What can hang from each mark:
G: F
P: Y
C: G
E: B
J: P
S: Y
Q: P S
B: E Y
Z: E L
Y: C S
L: F Z

Each row was made from one small tree. The marks that hang from a mark follow it in brackets, in alphabetical order. Every link used is in the known rows. Write each row's tree.
(in the rows, 128 means zero)
Known rows:
Z(E(B) L): [120 128  81 114 153 103 119 159 153 125 180 133 184 148 145 222 164 144
 164  85 111]
B(Y(C S)): [133 127 112  80 132  93 107 111  95 132 148 120  94 125 112 178 118 173
 156 107  97]
Q(P(Y(C(G(F)))) S): [129 135  95 117 126 161 156 133  78  94 121 123  91 154 131 201 104 186
 156 177  86]
Q(P S): [157 135 111 125 156 142 128 126  73 147 131 140 128 152 136 182 122 168
 166 130 125]
P(Y(C)): [139 130  79 119 126 116 137 101 115 118 128 164 121 115 113 216 149 195
 139 113  83]
Q(S): [138 143 110 109 157 139 115 100  97 138 143 156 136 148 123 194 117 181
 175 118 115]
S(Y): [155 146 104  91 137 125 139 122 132 125 134 194 150 134 124 203 159 161
 141 112  82]
P(Y): [147 147  93 114 131 128 143  96 123 115 127 189 141 110 119 223 147 170
 145 117  90]
S(Y(C)): [144 130  89  93 133 113 134 129 125 129 133 171 127 138 117 195 162 184
 135 109  77]
B(E Y(C(G(F)) S)): [105 137 118  53 130 129 116 134  96  93 191  94  95 136 121 191  78 156
 167 134  72]
Z(L): [138 135  99 108 144  92 115 133 143 141 149 148 168 139 134 223 162 166
 179  93 101]
E(B(Y(C S))): [120 115 106  97 139 119 108 133  94 124 154 117  95 120 140 187 124 156
 140 114 102]
J(P(Y)): [161 161  96 131 123 120 166 102 118 110 128 187 135 101 117 217 138 182
 152 127 110]
L(F Z(E(B(Y(C S))))): [117 113  98  74 136 104 115 121  97 100 174  99 103 158 110 191 108 161
 162 110 125]
B(E): [141 140 103  97 155 132 120 118 110 133 181 156 161 128 125 207 129 159
 164  93  96]
C(G): [149 157  92  75 134 150 129  89 128 120 157 150 152 133 118 222 154 145
 158 123 105]
Z(E(B(Y(C))) L(F)): [102 105  85 111 128  89 120 159 154  99 162 103 167 164 145 210 131 155
 153  90  98]
L(F Z(E(B))): [138 134  89  93 146 132 135 109 125 101 178 147 156 163 115 222 141 158
 169 107 130]
Q(P(Y(C)) S): [145 121  91 142 141 137 139 129  61 133 108 136 102 138 130 187 120 192
 143 139 104]
L(F Z(E(B(Y)))): [133 143 113  85 135 129 133 116 120  85 167 145 144 162 131 215 119 138
 156 109 121]
P(Y(C(G) S)): [133 127  74  85 124 134 127  90 101 115 143 125 105 112  96 213 138 169
 147 138  94]
Q(P S(Y(C(G)))): [148 131  93  98 139 161 138 145  75 129 122 125 116 165 131 178 137 160
 135 152  98]

Write each row's tree:
[120 128  95  63 129 123 128 109 117 106 170 109  93 141  98 201 122 189
 180 144  90]  Y(C(G(F)) S)
[151 120  99 119 147 133 135 155  74 144 116 145 109 160 136 169 132 185
 142 133  97]  Q(P S(Y(C)))
[134 118  82 104 133 105 125 102  99 130 136 143 101 108  98 201 136 193
 151 119  92]  P(Y(C S))
[150 141  93  77 140 105 133  90 128 107 171 153 154 165  90 213 135 174
 183 103 126]  L(F Z(E))
[109 111 101  97 140  90 111 151 149 105 170 105 169 151 137 206 113 131
 170  99 113]  Z(E(B(Y(S))) L(F))
[164 126  98 120 137 119 144 121  83 133 125 151 113 106 119 198 136 158
 148 135 108]  Q(P(Y(S)))
[120 120 114  78 146 103 100 130  82 134 180 108 108 122 119 178  95 161
 156  96  89]  B(E Y(C S))
[153 119  75  98 124 136 141 118  77 124 131 109  98 116 111 199 141 157
 137 147 103]  Q(P(Y(C(G) S)))
[128 137 129  77 152 116 105 122  89 131 180 132 128 116 126 186  92 138
 163 100  96]  B(E Y(S))
[119 128 100  75 129 147 111 119  94 112 160  98 102 126 138 196 126 132
 136 131 102]  E(B(Y(C(G) S)))
[138 124  90  95 117 132 157 133  92  98 136 115  80 127 114 204 123 177
 153 168  83]  Q(P(Y(C(G(F)) S)))
[135 124  80  67 135 126 111  94 104 135 165 105 111 130  97 197 141 169
 166 125 108]  Y(C(G) S)
[136 141  70  97 118 144 141  92 114 106 134 146 126 121 111 225 152 169
 136 133  85]  P(Y(C(G)))
[118 143  95  48 138 132 109 121  81 102 189  84  92 148 117 201 126 128
 150 122 123]  L(Z(E(B(Y(C(G) S)))))
[124 125  97  87 129 117 128 121 110  89 165 121 123 165 124 206 123 162
 151 105 114]  L(F Z(E(B(Y(C)))))
[123 130 104 108 131 131 121 133 106 116 145 137 116 130 155 203 139 157
 128 109  93]  E(B(Y(C)))
[107 150 116  64 124 140 129 137 110  83 183 116 116 145 135 205  94 156
 156 129  65]  B(E Y(C(G(F))))
[117 133 106  56 137 132 102 119  82 120 187  90 112 124 119 188  99 139
 152 114  90]  B(E Y(C(G) S))
[133 163 116  81 144 126 124 128 104 101 175 149 128 148 139 211 134 130
 148 102 118]  L(Z(E(B(Y))))
